Each row comes from the steps of one path. Every step used is in the known rows, and no mark comes twice. Write the path behind each row, first mark first.
Known rows
bipo > peme > murovut: [13,-16,2,18,30,12,6,9,-6,-8,1,-4,10,-6,2,-2,44,15,-4,1,-26,-9,6,45,0,-24,4,28]
luzud > voto > murovut: [-4,4,20,10,1,6,20,-2,-11,-2,1,-18,9,3,-3,15,2,9,-22,4,-5,-1,5,-22,-5,-21,31,-17]
bovek > voto > luzud: [-9,9,19,-24,-24,-16,-3,-1,-15,5,10,3,7,0,-4,-20,-15,-13,-14,-15,10,-8,-12,-24,-28,-8,13,-5]
bipo > peme > letu: [16,-14,-5,7,14,5,0,20,-2,-31,3,2,16,11,-17,-2,24,1,15,25,-16,19,-4,25,16,-13,-20,25]
luzud > voto: [-1,-8,7,24,-10,-7,20,-6,-8,-2,14,-16,15,13,-14,6,-9,-3,-14,1,7,-21,5,-23,-9,-6,11,-19]
peme > kagi: [37,-28,8,30,4,-2,-7,6,-2,-32,9,-8,-34,-7,2,24,6,-19,17,-11,2,-52,-24,14,-12,-35,5,16]
robuki > peme > bovek > voto: [-9,9,-19,2,-2,-5,-9,3,7,2,7,-25,-3,19,-5,-13,9,-36,-10,-14,5,-8,16,3,-35,28,-35,-12]
bovek > voto > murovut: [-10,9,26,-8,-10,-6,0,1,-3,-9,8,-6,5,-2,-10,-2,1,11,-19,-14,-2,-3,8,-6,-23,-20,20,0]
letu > peme > bilip: [-1,-30,-28,15,2,7,-8,-27,10,17,-23,4,-18,-25,-20,5,-10,27,32,-11,-9,-24,37,2,23,12,-22,-14]
voto > letu > peme > bilip: [9,-9,-14,-14,2,-6,-18,-25,25,-9,-40,2,-6,-30,-9,7,-33,29,39,23,6,13,14,-6,30,0,-15,-21]
voto > murovut > peme > bilip: [-6,-3,21,-13,9,22,3,-8,6,-15,-11,-6,-11,-18,7,18,-4,34,3,8,-17,8,4,18,31,5,19,10]
luzud > voto > murovut > peme > kagi: [-11,10,14,8,12,22,22,7,-2,-9,5,-8,2,18,12,27,-3,6,-22,5,-4,7,-7,-18,-4,-11,22,-3]
tekod > peme: [31,-15,1,7,18,-1,-7,-4,4,-9,7,-6,23,3,-13,15,36,-9,28,7,1,-9,26,27,4,-1,2,0]
voto > luzud > peme: [16,18,-3,-23,-12,-4,3,5,-12,16,4,13,5,-12,18,-2,6,-24,15,10,-8,13,-12,-4,5,-12,26,1]
robuki > peme > luzud > voto: [1,0,-16,0,3,6,10,2,12,-9,-10,2,-4,28,12,10,8,-43,-12,1,19,-10,-1,-17,-24,20,-11,-11]
bovek > voto > luzud > peme > bipo: [-19,19,2,-34,-28,-5,10,-3,6,17,21,14,5,6,-5,0,-14,-31,-12,-11,8,1,-8,-23,-36,-5,17,0]
letu > peme > bovek > voto > murovut: [-17,7,-31,-3,12,-5,-14,-12,-8,38,-7,-6,-14,-10,-6,-25,9,2,-2,-25,-9,-4,37,-8,-9,11,-22,-20]
bovek > voto: [-7,-3,13,6,-21,-18,0,-4,0,-8,21,-6,13,7,-21,-12,-10,0,-11,-18,10,-23,8,-6,-28,-5,1,-1]
voto > murovut: [14,-5,27,-2,10,-1,0,-2,-16,-15,-7,-14,-3,-28,-1,7,21,18,1,0,-16,-5,8,21,20,-32,38,2]
luzud > peme > letu: [25,8,-20,7,-7,8,5,8,26,-6,0,12,3,14,-8,15,12,2,12,35,-11,19,11,9,15,-10,-11,14]
bipo > peme > letu > voto: [5,-14,-2,22,10,4,1,21,-2,-15,1,3,12,9,-13,0,16,8,8,14,-11,24,-10,16,11,-4,-21,14]
bovek > voto > letu > peme > luzud: [-12,13,-5,-23,-11,-17,-12,-10,18,-2,-13,14,5,4,-4,-11,-27,1,-1,0,21,11,4,-30,-22,-1,-10,-15]
bipo > peme > bovek > voto > murovut: [-7,11,-5,-1,8,-4,-5,14,-8,3,28,-16,9,7,-3,-20,23,-19,-2,-9,-21,12,3,11,-29,2,-11,9]
murovut > peme: [-9,-7,-2,9,8,2,8,0,-4,-14,20,0,20,10,2,-2,-2,9,9,3,3,-8,5,35,29,29,-4,18]
robuki > peme: [7,-10,-11,19,8,1,2,7,4,-23,0,-14,15,9,-7,9,22,-21,13,-1,1,-10,18,32,0,8,-13,1]
letu > peme > luzud: [4,-15,-34,0,14,-6,-5,-16,-5,22,-20,23,-16,-9,5,-14,10,-9,15,-14,7,-22,22,-7,10,8,-9,-11]
kagi > peme > letu > voto: [4,-4,10,28,9,21,-16,9,9,7,-17,0,21,10,-14,-17,16,29,-16,7,-14,16,-4,-12,24,10,-23,16]

Write each row's path
[-2,-7,-3,-6,10,12,2,3,5,-24,-2,5,7,20,-4,-3,-8,20,-1,27,4,10,-5,21,42,26,-25,22]
murovut > peme > letu
[11,-13,14,-4,-12,-4,-10,0,-11,2,-31,1,-22,-9,-10,-7,-19,17,-12,16,13,10,-27,-26,23,-4,-13,-12]
peme > letu > voto > luzud
[-5,-4,-6,-11,4,1,6,-6,3,-7,9,16,-2,16,20,-9,-9,-10,-2,3,17,-14,-12,8,15,38,-4,15]
murovut > peme > luzud
[-13,-7,-1,7,6,11,3,5,4,-10,-5,5,2,17,-1,0,-17,27,-6,16,10,17,-10,11,37,34,-26,12]
murovut > peme > letu > voto
[12,-2,-11,-13,25,-3,-15,-18,14,-1,-48,3,-2,-29,4,-1,-4,33,14,21,1,14,15,11,29,-19,-4,-13]
voto > letu > peme > murovut
[24,14,-3,-18,-7,5,0,12,-6,6,2,16,-15,-8,27,14,6,-34,18,8,-9,5,-27,-7,-6,-25,24,9]
voto > luzud > peme > kagi
[-4,13,2,-25,-22,-25,-18,-13,-18,29,16,-24,-24,-5,-2,-45,-16,-28,-22,-20,7,-22,-9,-33,-38,16,-13,-20]
peme > bovek > voto > luzud
[12,-22,-30,27,25,6,-8,0,-4,2,-10,9,-21,-10,0,14,16,-3,29,-18,-8,-28,17,16,6,-20,-13,2]
letu > peme > kagi
[-20,-2,20,29,2,3,6,3,-12,14,-2,-8,-1,-17,11,11,-6,32,-11,-20,2,12,-3,9,14,10,20,-10]
letu > voto > murovut > peme
[-5,10,16,-14,-20,-22,-10,-6,14,-20,1,-4,16,2,-14,-8,-29,6,-2,5,17,5,-2,-16,-21,-9,0,-10]
bovek > voto > letu
[-1,4,4,22,-16,-3,2,9,-9,30,1,6,-16,-15,21,13,-12,-7,2,-19,7,6,-27,-17,-13,-4,16,-14]
letu > voto > luzud > peme > kagi
[-14,3,-6,-9,3,7,16,-5,5,-1,10,15,2,29,21,-2,-16,-13,-15,5,19,-7,-14,-14,4,40,-3,6]
murovut > peme > luzud > voto
[-23,12,-10,-8,-2,-3,-3,-4,0,9,29,-12,3,21,4,-25,-16,-5,-14,-10,5,-6,2,6,-6,49,-26,6]
murovut > peme > bovek > voto
[12,15,-11,13,-7,14,6,11,25,7,-9,12,-5,7,1,23,8,16,1,25,-11,36,6,0,11,-10,-3,4]
luzud > peme > letu > voto > murovut
[-25,17,21,-13,-3,4,3,5,2,-9,12,0,12,10,0,-1,-3,15,-21,-11,-2,10,7,1,-15,-1,13,9]
bovek > voto > murovut > peme
[-8,24,4,-31,-25,-3,-1,7,4,8,5,15,5,14,0,-8,-12,-13,-14,4,3,18,-10,-31,-27,-8,2,2]
bovek > voto > luzud > peme > letu
[17,16,1,-26,1,9,3,1,-9,25,-14,13,-9,-17,26,-1,15,-8,-5,10,-14,7,-11,0,3,-21,28,6]
voto > luzud > peme > murovut
[-6,-9,17,18,-18,-17,-2,-3,-28,28,-4,-5,-8,-26,8,-8,-18,4,-3,-24,14,-6,-22,-16,1,3,18,-24]
letu > voto > luzud
[-23,7,-6,-24,-11,-13,-3,-16,22,-1,-3,8,11,-1,-20,0,-27,-2,1,-4,19,5,10,-15,-17,-3,-6,-13]
bovek > voto > letu > peme > bipo
[23,-18,-4,29,21,6,2,27,-3,-33,24,0,1,7,3,20,30,-23,28,-3,-19,-12,-17,34,-14,-28,-2,32]
bipo > peme > kagi
[-15,0,2,8,-22,-7,12,-5,-7,41,7,6,-9,-21,7,11,-15,-13,-3,-20,13,3,-19,-14,-8,6,22,-19]
letu > voto > luzud > peme > bipo
[-7,13,13,-16,17,10,-2,-1,-12,-1,2,-16,-8,-11,16,-4,12,14,-9,1,-16,11,5,20,21,8,15,6]
voto > murovut > peme > bovek
